What can hang from each mark:
K_801: K_152 K_276
K_241: K_376
K_687: K_801
K_308: K_152 K_276 K_687 K_794
K_359: K_308
K_376: K_241 K_308
K_152: K_308
K_276: K_801

Known rows, with every way that one mark hangs from another:
K_241(K_376(K_308(K_152))): [ 2.136 -0.069 -0.760  0.989  0.682  0.293  0.488 -0.096 -0.838  0.269
 -1.881  2.951 -2.631  0.569  0.879 -2.333 -1.180 -3.187 -0.065 -1.566
  1.080 -1.541  1.546  0.436]
K_241(K_376(K_308)): [ 1.605 -1.681 -1.545 -0.464  1.355  1.274  0.589 -1.440 -2.315 -0.065
 -0.642 -0.474 -2.424 -0.576  1.372 -2.772 -1.458 -4.146  0.092 -2.093
  1.034 -1.907  2.940  1.075]
K_359(K_308(K_687 K_794)): [ 3.790 -3.220 -2.749  0.486  0.231  0.070 -0.367 -0.223 -2.378 -0.836
  0.762 -2.862 -4.237 -0.699 -1.136 -0.487 -0.781 -1.548 -0.799  1.249
 -3.110 -1.024  0.969  1.492]
K_359(K_308(K_794)): [ 3.238 -2.286 -3.742 -1.373  1.254  0.133  0.178 -0.198 -4.978 -0.807
  0.047 -2.973 -2.193 -0.613 -0.184 -0.847 -1.409 -2.088  0.628  1.759
 -0.907 -1.817  1.010  2.541]
K_308(K_276 K_687): [ 2.782 -5.868 -1.051 -0.004  1.672  0.975  0.190 -3.708 -1.157  0.984
  0.880  1.249 -1.683 -1.028 -0.436  0.846 -0.780 -1.409 -0.601 -1.162
 -2.646 -0.021  1.998  1.664]
K_376(K_241): [ 2.075 -4.348 -2.850 -0.849  1.428 -0.322  1.379 -3.249 -3.676 -0.142
  0.738 -1.032  0.723 -1.389 -0.466 -1.027 -0.524 -3.207  0.820  0.325
 -0.361 -0.787  0.721  2.639]
K_308(K_152): [ 2.285 -2.802 -1.639 -0.059  1.292  0.332  1.203 -2.715 -3.766 -0.137
 -1.027  2.335 -0.723  0.051  0.036 -1.087 -0.605 -2.933  0.426 -0.921
  0.599 -0.738  0.168  2.589]
K_376(K_241 K_308): [ 2.083 -2.024 -2.650  0.213  1.129  0.207  0.814 -2.265 -2.665  1.763
 -0.109 -0.481  0.216 -1.651  0.601 -1.604 -0.964 -3.370  1.160  1.313
  1.083 -1.807  0.251  2.863]
K_801(K_152(K_308(K_687 K_794)) K_276): [ 2.435 -1.630  0.224  2.724 -0.276  2.037 -1.451 -0.649 -1.256  2.479
 -1.752  0.231 -3.443 -0.930  2.602 -2.114 -1.511 -0.099  0.731  0.774
 -1.721 -1.124  1.096  1.689]
K_359(K_308(K_687(K_801(K_152)) K_794)): [ 3.168 -2.916 -0.580  2.387 -0.416 -1.013 -1.800  1.443 -0.612  0.873
 -3.147 -1.905 -3.210 -1.598 -0.481 -0.919 -0.319 -2.898 -0.874 -0.565
 -2.013 -0.669 -1.209  1.921]
K_152(K_308(K_687(K_801) K_794)): [ 3.095 -1.520 -0.032  2.209  1.752  1.331 -0.111  1.176  0.284  0.954
 -0.088 -4.396 -3.351 -1.896  0.600 -0.782 -0.234 -2.822  2.087 -1.450
 -1.526  0.532  0.160  0.759]
K_376(K_241 K_308(K_687 K_794)): [ 3.190 -1.443 -2.122  1.722  0.048 -0.613 -0.087 -0.495  0.977  1.416
  1.777 -1.486 -4.047 -1.292 -0.246 -0.493 -0.309 -0.666 -0.269  1.291
 -3.035 -0.511  0.545  1.113]
K_801(K_152 K_276): [ 0.827 -3.941 -1.152  0.028  0.589  1.521 -0.355 -4.211 -4.860  1.360
 -2.316  2.253  0.486 -1.363  2.805 -2.670 -2.012 -2.495 -0.369 -0.703
  0.213 -1.959  0.936  3.714]
K_359(K_308(K_687)): [ 3.221 -4.545 -2.292  0.641  0.246  0.544 -0.307 -1.848 -3.376 -0.423
 -0.554 -1.412 -2.140 -1.043 -1.227 -1.265 -0.736 -3.739 -0.742  0.894
 -1.061 -1.451  0.914  2.240]
K_241(K_376(K_308(K_687))): [ 2.332 -2.701 -0.595  1.376  0.416  1.112 -0.096 -1.235  0.183  0.047
  0.151 -0.020 -4.606 -0.647  0.203 -2.483 -0.873 -3.678 -1.323 -2.366
 -1.026 -1.064  3.200 -0.063]
K_152(K_308(K_276 K_794)): [ 3.288 -1.489 -1.558 -0.874  2.621  1.651  0.493 -0.425 -2.716  2.024
 -0.013 -1.376 -1.466 -0.645  1.261  0.727 -1.543 -0.194  3.254  0.922
 -0.729 -0.944  1.947  1.689]
K_687(K_801): [ 1.438 -3.957 -1.520 -0.526  2.801  0.872  0.992 -2.425 -3.446 -0.039
 -0.616 -2.540  0.690 -2.265  0.762 -1.359 -0.718 -5.143  0.872 -2.981
  0.716 -0.359 -0.172  2.792]
K_687(K_801(K_152(K_308) K_276)): [ 0.959 -1.584  0.628  1.965  1.337  2.246 -0.734 -0.901 -3.094  3.138
 -4.728 -0.288  1.963 -2.594  3.917 -3.097 -1.959 -4.123  2.613 -0.745
  2.326 -1.634 -0.825  3.135]
K_308(K_152 K_794): [ 2.897 -1.207 -2.106 -0.236  1.438 -0.352  0.979 -1.128 -2.604 -0.455
  0.308  1.029 -2.908  0.526  0.173 -0.243 -0.597 -0.700  0.409 -0.401
 -1.287 -0.317  0.198  1.775]
K_152(K_308(K_276 K_687 K_794)): [ 3.894 -2.422 -0.659  0.969  1.675  1.539 -0.130 -0.277  0.029  2.102
  0.448 -1.149 -3.449 -0.592  0.161  0.930 -0.828  0.435  1.720  0.633
 -2.745  0.044  2.094  0.733]
K_359(K_308(K_152 K_276(K_801) K_794)): [ 3.654 -0.257 -3.090 -0.589  1.586 -0.985  0.370  0.771  0.445  1.456
 -0.471  1.322 -1.074  0.737 -1.260  1.920 -2.022 -0.936  0.901  2.027
 -3.652 -1.168 -1.161  1.730]

Rows:
[ 3.150 -1.133 -0.891  3.359 -0.617 -0.841  0.103 -0.877  1.473  2.132
 -0.687  3.091 -2.062 -0.414 -0.721 -0.688 -0.028 -1.887 -0.538  1.418
 -1.025 -0.652 -1.149  1.262]	K_376(K_241 K_308(K_152 K_687))
[ 1.598 -2.983  0.241  2.646  0.444  0.314 -1.585 -1.084  0.375  1.475
 -1.278 -0.375 -2.391 -2.207  2.114 -1.345 -1.206 -0.922 -1.444 -2.122
 -3.663  0.185 -0.727  1.505]	K_308(K_687(K_801(K_152 K_276)) K_794)
[ 2.299 -0.975 -0.113  2.683  1.848  2.137 -0.599  0.628  0.657  1.755
  0.148 -3.669 -2.160 -2.573  2.332 -1.235 -1.496 -1.195  1.530 -0.403
 -2.584  0.217 -0.284  0.623]	K_152(K_308(K_687(K_801(K_276)) K_794))
[ 2.145 -2.623  1.012  1.173  2.037  1.287 -0.620 -0.275 -1.846  3.935
 -5.189  0.564  1.778 -2.033  1.823 -0.565 -1.116 -3.798  3.084 -1.339
  2.104 -0.962 -0.273  3.087]	K_687(K_801(K_152(K_308(K_276))))
[ 2.692 -1.035  0.126  2.836 -0.313  0.236 -0.097 -0.015  1.724  0.268
 -1.131  3.197 -4.690  0.566 -0.127 -1.959 -0.484 -2.601 -1.462 -1.762
 -1.032 -0.668  1.560 -0.623]	K_241(K_376(K_308(K_152 K_687)))
[ 3.644 -2.911 -1.530  1.940 -0.375 -0.212 -0.244 -0.469 -1.861 -0.095
 -1.839  1.756 -2.371  0.161 -1.677 -0.790 -0.416 -2.679 -0.986  1.542
 -1.070 -1.091 -0.651  1.695]	K_359(K_308(K_152 K_687))
[ 2.001 -2.983 -1.822 -1.357  1.683 -0.262 -0.048 -2.281 -0.306  2.357
 -0.325  1.172 -1.577 -0.008  0.506  0.883 -1.594 -1.873  0.582 -1.635
 -3.264 -0.798  0.757  2.920]	K_308(K_276(K_801(K_152)) K_794)
[ 1.611 -2.300  1.664  3.349 -0.381  0.023 -1.366  0.310  1.915  1.450
 -3.667  0.830 -3.382 -1.518  1.102 -2.907 -0.408 -5.074 -1.500 -4.208
 -0.060 -0.740  0.882  0.597]	K_241(K_376(K_308(K_687(K_801(K_152)))))
[ 1.394 -4.352 -1.348 -1.180  1.539  0.373  0.206 -3.788 -1.359  2.640
 -1.646  2.474  0.505 -0.455  0.437  0.033 -1.504 -3.899  0.616 -1.993
 -1.275 -1.391  0.647  3.641]	K_308(K_276(K_801(K_152)))
[ 2.871 -1.516 -0.408  2.607 -0.037  0.831 -0.072 -1.771  0.019  1.854
 -1.316  3.200 -3.361 -0.004  0.057 -1.405 -0.421 -2.653 -0.629 -0.285
 -0.136 -1.014 -0.098  1.839]	K_376(K_308(K_152 K_687))
[ 3.602 -2.589  0.589  1.999  0.240  0.927 -1.257  0.057 -0.056  3.198
 -2.214  1.252 -3.687 -0.366  0.672  0.370 -0.581  0.232  1.353  0.197
 -1.902 -0.513  1.529  1.438]	K_801(K_152(K_308(K_276 K_687 K_794)))
[ 2.340 -0.437  1.071  3.855  0.469 -0.332 -0.308  1.492  3.457  0.739
 -2.027  1.870 -3.410 -0.717  0.124 -1.683 -0.373 -3.975 -1.125 -3.283
 -0.876  0.153 -0.235 -0.826]	K_241(K_376(K_308(K_152 K_687(K_801))))
[ 3.492 -2.019 -0.929  1.242  1.080  1.755  0.038 -0.523 -1.460  0.546
  0.819 -2.989 -4.627 -0.696  0.314 -1.009 -0.357 -1.534  1.715  0.064
 -1.525 -0.305  1.915  1.039]	K_152(K_308(K_687 K_794))
[ 2.824 -0.817 -2.235 -1.223  3.025  1.548  0.891 -0.551 -0.328  2.561
  0.922 -2.167 -1.274 -0.358  0.670  0.872 -1.931 -2.002  3.494  0.162
 -2.213 -0.882  1.203  1.893]	K_152(K_308(K_276(K_801) K_794))
[ 2.640 -1.148  0.545  1.106  2.047  0.627 -0.802  1.312 -0.948  3.463
 -3.867 -0.543 -0.364 -1.555  2.074  0.262 -1.068 -1.507  3.070 -0.924
  0.231 -0.548 -0.200  2.270]	K_687(K_801(K_152(K_308(K_276 K_794))))
[ 4.175 -0.984 -2.523 -0.212  1.270 -0.865 -0.171  1.126 -1.940  0.959
 -1.520  1.862 -1.285  0.477 -0.687  1.660 -1.582  0.878  0.548  2.859
 -2.314 -1.149 -0.306  1.569]	K_359(K_308(K_152 K_276 K_794))
[ 3.467 -2.246 -1.027  1.518  0.424 -0.385  0.327 -1.117 -0.100 -0.475
  1.006  1.335 -4.974  0.573 -0.875  0.099  0.031 -0.203 -0.985 -0.788
 -3.457  0.549  0.289  0.708]	K_308(K_152 K_687 K_794)
[ 1.498 -0.189  0.170  2.030  1.401  1.573 -1.103  0.647 -2.044  2.738
 -3.458 -1.602 -0.101 -2.250  3.819 -2.274 -1.929 -1.849  2.572 -0.409
  0.374 -1.206 -0.676  2.319]	K_687(K_801(K_152(K_308(K_794)) K_276))
[ 2.766 -3.709 -2.046 -0.492  1.993  0.238  0.336 -2.375  2.325  1.301
  3.273 -0.763 -3.452 -0.297 -0.959  1.812 -1.151 -1.083 -0.414 -1.643
 -6.127  0.470  1.250  1.136]	K_308(K_276(K_801) K_687 K_794)
[ 1.225 -2.129 -0.348  1.061  0.652  2.638 -0.503 -2.227 -4.837  2.821
 -3.852  1.142  0.692 -1.353  3.445 -3.334 -2.072 -2.790  2.183  0.860
  2.186 -2.509  0.852  3.460]	K_801(K_152(K_308) K_276)
[ 1.680 -1.935 -1.501  0.218  0.691 -0.657 -0.102 -2.217  1.181  4.969
 -2.074  3.042  1.354 -1.130  0.458 -0.003 -1.726 -3.564  0.965  0.763
 -0.834 -2.087 -0.700  3.499]	K_376(K_241 K_308(K_276(K_801(K_152))))
[ 1.385 -1.539 -1.693 -1.210  2.348  0.936  0.666 -1.314  1.455  1.865
  0.328  0.708 -1.127 -0.328  0.745 -0.548 -2.243 -4.028  0.594 -2.342
 -1.593 -1.649  2.544  0.780]	K_241(K_376(K_308(K_276(K_801))))
[ 3.426 -2.122  0.180  2.373  1.929 -0.969 -0.233  0.544  3.239  1.406
 -0.014  1.663 -2.532 -0.665 -0.681  2.386 -0.244  0.553 -0.513 -1.646
 -4.607  1.621 -1.160  0.109]	K_308(K_152 K_276 K_687(K_801) K_794)
[ 2.927 -3.432  0.699  2.118  2.533  1.794 -0.122 -0.460  0.808  2.824
 -1.466 -1.395 -0.229 -2.361  0.345  0.400 -0.642 -2.976  2.139 -1.247
 -0.717  0.343  0.197  1.314]	K_152(K_308(K_276 K_687(K_801)))
[ 4.746 -1.906 -1.694  1.548  0.285 -0.877 -0.762  1.142  0.649  1.065
 -0.713  2.328 -3.400  0.459 -1.513  2.071 -0.909  1.445 -0.818  2.499
 -4.217 -0.293 -0.352  0.479]	K_359(K_308(K_152 K_276 K_687 K_794))
[ 3.402 -1.802 -1.705 -0.572  2.030 -0.509  0.718 -1.087 -1.130  0.895
  0.072  2.770 -1.819  0.496 -0.015  1.885 -1.111  1.202  0.613  0.165
 -2.504  0.018  0.383  1.470]	K_308(K_152 K_276 K_794)
[ 3.536 -2.425 -2.110 -0.183  1.214 -0.277  0.214 -0.604 -3.036  1.415
 -2.734  3.218  0.735  0.048 -0.787  0.841 -1.564 -1.217  0.466  2.528
 -0.289 -1.616 -0.397  2.299]	K_359(K_308(K_152 K_276))
[ 2.647 -1.657 -0.235  1.945 -0.010  0.907 -0.571 -0.356  0.936  2.173
 -1.052 -1.013 -4.511 -0.075  0.268 -1.440 -0.518 -3.633  1.274 -1.252
 -2.118 -0.829  0.574  1.924]	K_276(K_801(K_152(K_308(K_687 K_794))))
[ 3.367 -1.797 -1.232  0.558  2.070  1.406  0.163 -0.450  2.475  2.595
  1.745 -1.871 -3.353 -0.345 -0.394  1.213 -1.228 -1.377  2.150 -0.215
 -4.216 -0.079  1.338  0.767]	K_152(K_308(K_276(K_801) K_687 K_794))
[ 2.675 -0.482 -2.924 -0.068  1.088 -0.485  0.599 -0.674 -1.639  1.471
  1.143 -1.710 -1.996 -1.148  0.589 -0.772 -0.904 -1.221  1.109  1.593
 -0.954 -1.351  0.335  2.176]	K_376(K_241 K_308(K_794))
[ 2.572 -0.215 -1.878  1.497  0.353 -0.669  0.883 -1.003 -1.222  2.171
 -1.517  2.868 -0.060 -0.521  0.208 -1.113 -0.704 -2.414  0.964  1.709
  1.037 -1.479 -1.295  2.336]	K_376(K_241 K_308(K_152))
[ 2.632 -2.898 -0.426  2.579  1.462 -0.590 -0.436 -0.485  3.085  3.723
 -0.544  0.068  0.503 -2.906 -0.170  0.965 -0.646 -2.165  0.237 -0.052
 -2.114 -0.013 -1.141  1.316]	K_376(K_241 K_308(K_276 K_687(K_801)))
[ 1.188 -1.868 -0.263  2.503  1.519  2.025 -0.833 -1.998  0.487  2.763
 -0.509 -0.972 -0.621 -3.081  2.749 -2.055 -1.938 -3.065 -0.486 -1.320
 -1.175 -0.892 -0.769  1.868]	K_376(K_308(K_687(K_801(K_276))))
[ 3.715 -2.731 -3.436 -1.725  1.992  0.018 -0.111 -0.074 -3.470  0.577
 -0.223 -1.347 -1.196 -0.695 -0.222  1.186 -1.822 -0.058  0.819  2.314
 -2.213 -1.553  1.184  2.210]	K_359(K_308(K_276 K_794))
[ 1.779 -2.586  0.149  3.263  1.247  0.690 -0.309 -1.752  1.077  1.072
 -0.913  1.895 -0.233 -1.723  1.186 -0.925 -1.229 -2.003 -1.007 -1.534
 -2.502  0.558 -1.827  1.010]	K_308(K_152 K_687(K_801(K_276)))
